Each row was made from one walk, in order. Every step used is in the known rows, and no mark comes twice. Write each row's walk.
Known rows:
R H: [ 1.257 -0.620  1.193  1.014  2.092  2.645  1.637  1.079  5.344  1.734
 -2.623  0.703 -1.947 -1.661  0.178  0.750 -0.589 -0.522  0.820  1.292
  3.247]
Z C P R H: [ 2.104 -0.830  2.272  4.407  3.253  0.315  1.483  0.663  4.692  0.020
 -1.260  1.924 -3.218 -2.053  1.465 -1.827 -0.886  1.099  1.336  1.157
  0.019]
J P C Z R: [ 1.086 -1.225 -0.493  1.535  1.803 -0.269  1.029  0.949  2.873  0.208
 -1.724 -1.657 -4.191 -2.718  1.812 -0.020 -0.503  3.509  1.709  0.854
  1.717]
Z C P: [ 3.026 -0.695  1.438  3.269  2.477 -0.242  1.832  1.070  4.000  1.908
 -2.160 -2.849 -3.353 -1.971  1.452  0.250 -1.498  1.729  1.581  1.799
 -0.767]
P R H: [ 0.215 -0.203  1.777  1.734  2.868  1.811  1.981  0.659  5.219  0.754
 -1.650  4.132 -2.641 -1.883  0.368 -0.634 -0.144 -0.565  0.983  0.570
  3.605]
C Z R P: [ 1.961  0.406  0.246  1.523  2.067  0.946  0.819  1.964  3.830  1.320
 -0.212 -0.214 -2.620 -2.215  1.883 -1.768  1.183  3.599  1.515  1.533
 -0.269]
C P R Z J: [ 0.036 -0.620  3.598  1.279  3.232  0.463  1.295  1.393  3.779  2.851
  3.263  1.432 -2.517 -2.180  1.773 -2.005  1.298  1.465  2.089  0.747
  0.229]
R H C Z: [ 1.242  0.105  1.649  1.245  1.173 -0.817  0.114  1.035  2.686  1.486
 -2.113  1.188 -2.672 -3.530  0.349  1.139 -0.758  1.605  1.709  1.283
  3.992]
C H: [ 1.131 -0.602  1.198  0.902  1.622  0.921  1.243  1.191  3.144  3.364
 -2.553  0.304 -2.330 -2.379  0.097  0.686 -1.152  0.116  0.585 -1.052
  3.721]
P R H C Z: [ 0.207  0.517  2.277  2.024  1.879 -1.636  0.458  0.642  2.627  0.481
 -1.147  4.607 -3.324 -3.689  0.550 -0.289 -0.373  1.500  1.755  0.597
  4.488]
P R Z C: [ 0.811  0.192  1.757  2.742  1.726  0.236  2.222  0.628  4.523  2.077
  2.095  4.079 -3.573 -0.653  1.445 -0.969  0.274 -0.485  3.351  0.955
  1.783]
Z R P: [ 2.180  0.376  0.277  1.438  3.109  1.367  2.467  1.674  4.646  1.037
 -0.672 -0.694 -3.226 -2.060  1.593 -0.743  0.875  1.943  1.352  2.484
 -0.670]
J Z C: [ 2.312  0.015  0.049  1.363  1.518 -0.595  2.020  1.032  3.641  2.623
 -2.285 -1.387 -3.530 -0.227  1.249  0.666 -1.451  2.453  2.788  1.309
  2.484]
C P R: [ 1.221 -0.366  1.887  2.431  4.009  0.196  1.754  0.794  3.483  0.785
 -1.936  0.661 -3.439 -3.136  1.174 -1.066 -0.464  1.169  0.230  0.484
  0.762]
H C P R Z J: [ 0.301  0.068  4.045  1.636  3.275 -2.614  1.403  1.106  1.979  2.322
  3.239  1.362 -3.837 -3.764  1.655 -0.637  0.780  1.907  2.693  1.686
  0.727]
H R: [ 0.953  0.935  1.416  1.124  1.840  1.502  2.521  1.531  4.101 -1.273
 -2.345 -2.728 -3.770 -2.396  0.465  2.587 -0.861  0.219  1.479  2.448
  2.224]
J H R: [ 1.227  0.288  0.648  1.211  2.175  0.845  1.836  1.211  3.471 -1.069
 -1.920 -3.296 -4.177 -2.006  0.348  2.145  0.029  0.001  0.769  0.495
  3.986]
H R Z: [ 0.809  0.719  1.366  0.936  1.348  2.686  1.670  1.511  3.769 -0.936
  0.649 -1.579 -3.213 -1.820  0.951  1.687  0.337 -0.857  1.868  2.364
  1.841]
J P C H: [ 1.124 -2.416  0.791  1.487  2.576  0.378  1.275  0.204  2.114  3.486
 -2.955  0.448 -3.811 -3.094  0.366  0.485 -2.021  1.014  0.079 -1.978
  3.930]
P C H R Z J: [-0.575 -0.133  3.693  1.085  0.542  0.689  1.178  1.695  3.085  2.475
  3.268 -0.226 -3.385 -2.739  0.625 -0.692 -0.699  0.703  3.157 -0.528
  4.274]
R Z: [ 1.081 -0.369  0.916  0.419  1.671  2.474  1.474  1.101  4.249  2.926
  0.451  0.555 -2.169 -1.280  0.817  0.548  0.478 -0.889  1.663  1.106
  2.450]
P R Z: [ 0.008  0.106  1.555  1.210  2.411  1.623  1.793  0.707  4.107  1.940
  1.445  4.016 -2.903 -1.538  0.990 -0.881  0.894 -0.989  1.780  0.369
  2.844]

Which walk is each row?
[ 1.811 -0.444  0.905  2.622  2.586  0.403  1.656  1.261  3.281  2.685
 -0.164  0.933 -3.700 -3.379  1.137 -3.045 -0.660  2.175  1.193 -0.768
  1.765]  Z R P C H
[-0.168 -1.048  3.298  0.831  3.738 -2.152  2.241  0.478  2.948  1.185
 -0.412  3.138 -4.173 -2.993  0.869  1.971  0.130  1.739  1.972  1.989
  2.640]  Z J P R H C
[ 2.002 -0.216  2.103  4.029  3.236 -1.138  2.219  0.675  3.912  0.852
 -1.197  0.648 -3.998 -2.224  1.643 -1.170 -1.103  1.590  1.741  1.078
 -0.376]  Z C P R
[ 1.334  1.206  0.363  1.126  0.907 -2.754  1.122  1.589  2.041 -0.540
 -1.304 -1.908 -4.043 -3.557  1.381  1.636 -0.128  2.994  2.811  2.640
  1.958]  H C Z R
[ 0.800 -0.300  0.435  2.090  0.731  1.115  0.567  1.396  4.718  0.063
 -0.825  0.206 -2.875 -2.642  1.164 -2.010 -0.581  2.254  2.344  0.852
  3.491]  P C Z R H
[-0.047 -1.346  3.061  1.020  1.994 -0.388  1.829  1.188  2.305  1.363
 -0.686 -2.029 -4.523 -3.175  0.627  1.495 -1.647  2.386  1.678 -0.368
  3.284]  Z J P C H R
[ 0.766 -0.939  1.552  1.737  1.552  0.301  1.506  0.632  3.170  4.287
 -2.052  1.050 -3.248 -3.211 -0.132 -0.870 -2.304  0.399  1.090 -2.083
  5.302]  P C H
[ 0.763 -0.287  1.994  3.023  1.236 -0.158  1.133  0.698  3.129  2.802
  2.196  5.004 -3.058 -1.157  1.144 -1.661 -0.108 -0.502  2.696 -1.274
  2.606]  P R Z C H
[-0.426 -0.001  2.787  1.104  0.803 -1.196  0.774  1.671  3.417  1.909
  1.148 -2.349 -4.230 -2.696  0.549 -0.583 -0.318  3.158  2.884 -1.075
  5.844]  P C Z J H R
[ 1.127  0.080  0.510  1.035  1.710  2.018  0.912  1.294  3.160 -0.743
  1.141 -2.066 -3.580 -1.481  0.822  1.266  1.220 -0.957  1.237  0.428
  3.469]  J H R Z
[-0.172 -1.100  2.719  0.652  2.121  1.130  2.103  1.155  3.396  0.965
  2.310 -1.765 -4.377 -2.146  1.302  1.307 -0.043  1.434  2.783  1.863
  1.932]  H R Z J P C
[ 0.393 -1.292  2.803  1.420  3.595 -0.250  0.620  1.144  3.214  3.131
  3.699  0.988 -2.930 -1.814  1.712 -2.425  2.213  1.280  1.425 -1.175
  1.885]  C P R Z J H
[ 1.253 -0.847  2.083  2.855  3.950  1.601  1.060  0.821  4.304 -0.071
 -1.963  1.970 -2.548 -2.920  1.008 -1.715 -0.284  0.613 -0.135  0.596
  1.149]  C P R H
[ 1.821 -0.702  1.346  2.250  0.478  0.671  0.748  1.058  3.175  3.812
  1.229  1.505 -2.382 -0.948  0.953 -0.256 -0.529 -0.454  2.537 -0.584
  2.192]  R Z C H
[ 0.485 -0.371  1.337  1.475  1.023  0.279  0.972  0.912  3.830  3.821
 -1.614  0.686 -3.110 -2.901  0.472 -1.221 -1.597  2.004  1.914 -0.755
  4.823]  P C Z
[ 0.212 -0.712  2.358 -0.232  2.120  1.766  1.817  1.628  3.260  0.026
  1.924 -2.489 -3.419 -1.339  1.534  2.959  1.088  1.095  2.273  2.843
  0.341]  H R Z J P
[ 1.170 -0.001  0.025  1.277  0.801  1.675  0.277  1.878  4.736 -0.787
 -1.337 -0.542 -2.006 -1.768  1.369 -0.335  0.609  2.073  1.812  1.855
  1.864]  C Z R H
[ 2.560 -0.709  1.900  2.313  3.287 -0.542  0.832  0.834  2.509  0.421
 -2.893 -1.583 -3.148 -4.239  0.715  1.089 -1.184  1.146  0.334  2.294
  1.083]  R H C P
[ 0.742  0.166  0.246  1.714  0.753 -0.315  1.271  1.424  3.978  0.923
 -0.806 -1.116 -3.667 -2.747  1.311 -1.359 -0.752  2.841  2.695  0.733
  3.189]  P C Z R
[ 2.738 -0.035  0.778  2.596  3.014 -1.119  1.136  1.390  2.680 -2.494
 -2.043 -3.368 -3.736 -4.172  1.580  0.919 -0.364  1.888  1.107  3.782
 -0.613]  Z R H C P
